Each row comes from the steps of one walk. Every step used is in the known rows, and no mark comes twice. Write the walk behind each row, first mark first.
Known rows:
dusevag > debot > leredo > zosat > sulup: [ 2.57  3.97  1.02 -2.47 -5.26 -4.79 -0.83 -2.72 -1.41  2.59 -1.27 -2.09
  6.16  1.77 -5.76 -1.70 -1.27  1.10 -0.30  4.09 -6.30]
tekina > zosat > sulup > debot: [-0.26  4.24  1.06 -0.95 -1.41  3.07  0.55 -3.57  0.32 -3.58 -3.88 -2.79
  3.53  1.32 -1.62 -5.06 -1.41  0.63 -0.74  0.09  0.08]
bulap > vuro > tekina > zosat > sulup > debot > leredo: [ 2.09  1.41  0.09  1.24  1.08 -0.41 -1.04  0.58 -0.51 -3.72  0.03 -0.98
  1.83  2.62  3.86 -1.72  0.57  3.45 -1.17  1.25 -2.31]
sulup > debot: [ 2.20  5.48 -1.84  0.95 -5.35  3.53 -0.36 -1.43  1.50 -2.25 -4.60  1.29
  2.44  0.06 -4.10  1.13 -2.43  0.53 -1.26 -2.19 -1.05]
leredo > vuro > sulup > debot > bulap: [-4.10  3.00 -1.07  2.02 -0.11  3.37  0.11  5.98 -1.08 -1.41  0.31  1.43
  2.45 -2.97 -3.95 -3.70 -5.98  1.49  0.82  0.39  2.53]
lorom > dusevag > debot > bulap > zosat: [-1.72  2.23 -0.68 -3.07 -4.63 -0.27 -0.52 -2.40  1.19  2.02 -2.11 -0.63
  2.05  3.44 -5.38  3.86 -4.32  3.70 -0.75 -0.05  0.18]
dusevag > lorom: [ 2.43  0.25 -0.82 -0.82 -6.68  2.85  1.26 -1.75  1.17  2.99 -4.77 -0.25
  2.32  0.88 -7.22  2.52 -0.51  3.32 -0.21 -0.10  1.10]
lorom > dusevag: [-0.56  2.70 -1.99 -2.15 -5.86  1.29  3.31  2.40  2.62 -1.81 -3.85  1.81
  3.25  2.28 -5.69  2.59 -2.44  1.66  1.24 -1.67 -2.86]
lorom > dusevag > debot > leredo: [ 0.29  4.24 -1.44 -3.63 -6.10 -5.95  0.35  1.44  2.19  0.95 -3.24  0.27
  4.75  1.85 -6.66  4.15 -0.21  2.54 -0.02 -0.27 -5.20]
leredo > vuro: [-3.52  1.85  0.30 -0.96 -3.80  4.61  1.70  4.65 -0.21  3.69 -2.23  0.45
  3.41  1.45 -6.43  0.09 -4.13  2.28  2.21  1.40 -2.97]
dusevag > debot > bulap > zosat: [-0.26  1.30  0.18 -0.43 -5.20  1.87 -3.53 -5.19  0.69  5.60 -2.47 -1.80
  0.96  3.12 -4.71  2.98 -4.53  4.07 -1.55  2.21 -0.02]
tekina > zosat > sulup > debot > bulap: [-1.15  3.74  0.86 -1.39 -1.22  2.39 -1.44 -3.92  0.80 -4.82 -2.04 -3.17
  2.65  1.76 -1.23 -4.67 -2.58  0.24 -0.54  0.57  3.84]
bulap > vuro > tekina: [ 3.17 -0.46 -1.55  2.75 -2.58  4.63  0.63  4.36  1.41  1.11 -1.41  2.17
 -0.32  2.86  0.01  2.91 -3.08  4.39 -0.60  1.81 -3.59]
vuro > sulup > debot > bulap: [ 0.54  3.12 -2.49  3.67 -2.23  2.64 -1.30  1.69  1.90 -4.24 -1.68  1.48
  1.01 -3.15 -2.43 -3.03 -4.57  0.99 -1.17 -0.74  2.59]
leredo > vuro > tekina > zosat > sulup > debot: [-4.88  2.88  0.29 -0.49  1.61  3.73  2.91  2.11 -2.86 -1.41  0.88 -0.52
  2.69  2.53  1.52 -3.20 -3.89  1.43  1.18  1.97  0.00]
bulap > zosat > sulup > debot > leredo > vuro > tekina: [-5.18  0.77 -0.19  1.75  0.20 -0.08 -0.93 -1.17 -2.47  1.21  0.83  0.71
  1.71  3.08  2.32 -3.71 -1.36  1.60  0.64 -0.09 -4.07]
lorom > dusevag > debot: [ 0.66  4.58 -1.38 -2.84 -5.66 -0.68  2.23  1.77  1.79  1.26 -4.25  0.92
  3.31  1.86 -7.09  3.82 -3.11  2.35 -0.57 -0.35 -3.86]
leredo > zosat > sulup > debot: [ 2.30  5.30  0.29 -1.24 -3.44  2.81  1.46 -3.04 -1.85 -3.59 -2.05 -0.48
  4.98  0.76 -3.68 -4.80 -3.90 -1.65 -0.27  1.01 -1.83]
bulap > vuro > tekina > zosat > sulup > debot: [ 2.29  1.61  0.04  1.74  1.53  4.10  0.83  1.01 -0.83 -3.50 -0.95 -0.70
  0.71  2.78  3.27 -2.36 -1.98  3.25 -1.76  1.15 -0.88]
bulap > zosat > sulup > debot: [-1.19  2.32  0.38  1.65 -2.41  4.44 -1.15 -4.65 -0.02  0.29 -3.84 -0.36
  1.05  2.04 -1.25 -4.41 -2.14  0.83 -1.24 -1.01 -2.75]
tekina > zosat > sulup: [-0.90  1.43  1.53 -1.36 -2.30  3.29  0.80 -2.60  1.08 -0.50 -3.14 -3.31
  2.97  2.49 -2.68 -4.55 -1.58  1.73  1.16  2.20 -1.63]

Which walk is each row?
[ 0.41  4.51 -1.22  0.75 -3.59 -2.62 -1.95  0.76  1.86 -2.69 -3.16  0.41
  2.90  0.72 -2.22 -4.47  0.65 -1.32 -0.66 -1.18 -4.14]
zosat > sulup > debot > leredo
[ 4.00  2.70 -1.31  4.33 -0.29  4.61 -0.11  5.45  0.31 -2.66 -3.32  1.55
  1.15 -3.50 -2.67 -3.13 -2.90  3.36 -2.03 -0.53 -2.01]
bulap > vuro > sulup > debot
[ 2.18  2.53 -0.75  0.55 -0.66  3.70 -2.17 -1.65  0.17 -5.10 -0.39 -0.80
  0.65  2.46  2.14  2.29 -3.52  3.61 -2.14  0.16  4.82]
sulup > debot > bulap > vuro > tekina > zosat
[ 1.17  3.58 -2.35  4.02 -2.87 -1.75 -0.86  1.58  1.42 -3.37 -1.92  1.38
  3.41 -3.88 -2.50 -2.72 -0.27  1.58 -0.62 -0.84 -2.57]
vuro > sulup > debot > leredo
[ 1.46  1.89  0.63 -1.73 -5.27 -3.34 -0.53 -2.11 -0.37 -0.64 -0.35 -1.29
  6.20  2.29 -4.06 -2.94 -0.28  0.17  1.74  2.97 -5.38]
debot > leredo > zosat > sulup
[-5.65  2.18  0.29 -0.85  1.66  3.04  0.69  1.92 -2.17 -2.40  2.52 -0.90
  1.70  3.08  2.24 -2.89 -5.11  1.50  1.14  2.27  3.90]
leredo > vuro > tekina > zosat > sulup > debot > bulap
[ 2.20  4.31 -1.25  2.22 -2.87 -1.89  0.42 -1.37 -1.43 -4.53 -0.42  0.32
  5.69 -3.78 -2.96 -3.05 -1.26  1.35  0.03  0.56 -2.50]
vuro > sulup > debot > leredo > zosat
[-1.58  2.01  0.15  1.36 -2.65 -0.24 -2.94 -4.82  0.18  0.01 -2.92 -0.77
  2.39  2.04 -0.91 -3.97  0.20  1.14 -0.53 -1.48 -4.23]
bulap > zosat > sulup > debot > leredo
[ 0.85  4.92 -1.12  0.97 -3.00  2.72  0.01  1.20  1.67 -2.36 -4.41  0.82
  1.59  0.67 -2.88 -5.14 -2.29 -1.54 -1.23 -1.08 -2.62]
zosat > sulup > debot
[-3.19  3.52 -1.28  1.07 -0.75 -2.09 -0.01  4.48 -0.65 -1.61  0.45  1.66
  2.48  1.75  1.00 -3.96 -1.18 -0.42  0.46  0.39 -3.88]
zosat > sulup > debot > leredo > vuro > tekina
[-1.27  1.98 -1.14  0.61 -0.33  2.23 -0.48 -3.12  0.36 -4.89  0.82 -0.92
  0.57  3.42  3.82 -2.31 -3.65  0.80 -0.53  1.57  3.16]
vuro > tekina > zosat > sulup > debot > bulap
[-0.02  4.07 -1.26  0.69 -3.10  2.01 -2.65  0.88  2.53 -3.52 -2.58  0.71
  0.72  1.28 -2.00 -4.74 -3.56 -2.05 -1.13 -0.71  1.60]
zosat > sulup > debot > bulap
[ 1.81  3.30 -0.53  0.96 -0.95  2.77 -2.93  3.45  2.00 -3.36 -2.55  0.42
  0.41  1.36 -1.86 -5.06 -3.38 -0.19 -2.11 -0.63  1.35]
zosat > sulup > debot > bulap > vuro
[ 1.58  2.18 -1.70  2.33 -0.21  2.66 -1.96  3.98  1.47 -3.88 -0.28  1.75
 -1.17  2.46  2.18 -3.59 -3.90 -0.09 -2.06  0.27  1.09]
zosat > sulup > debot > bulap > vuro > tekina
[ 0.70  2.87  1.67 -1.00  0.67  3.32 -2.11 -1.13  0.32 -4.70 -2.20 -3.46
  2.05  1.78 -0.91 -4.84 -2.37  1.65 -1.56  0.48  3.30]
tekina > zosat > sulup > debot > bulap > vuro
[-5.02  1.99  1.09  0.27 -0.95  0.20 -1.91 -1.60 -1.97  1.71 -1.37 -1.04
  3.36  2.13 -1.70 -4.94 -0.69  1.25  0.65 -0.64 -3.92]
bulap > zosat > sulup > debot > leredo > vuro
[-0.80  2.64 -1.11  0.88 -4.39  4.11 -3.35 -5.88  1.16 -1.56 -2.51 -0.36
  0.93  1.68 -2.06  1.45 -3.85  1.68 -1.33 -2.11  3.07]
sulup > debot > bulap > zosat
[-2.90 -1.21  0.33  0.96 -3.37  3.44 -3.13 -3.15  2.06  2.05 -1.29 -1.13
 -0.08  4.01 -2.00 -3.24 -4.23  1.56  0.25  1.27  0.85]
debot > bulap > zosat > sulup
[-0.54  2.41 -0.79  0.74 -0.82 -1.71 -0.36 -3.10 -0.07 -4.11  0.15 -0.94
  2.57  2.99  4.11 -2.16  0.29  1.63  0.39  1.10 -1.50]
vuro > tekina > zosat > sulup > debot > leredo
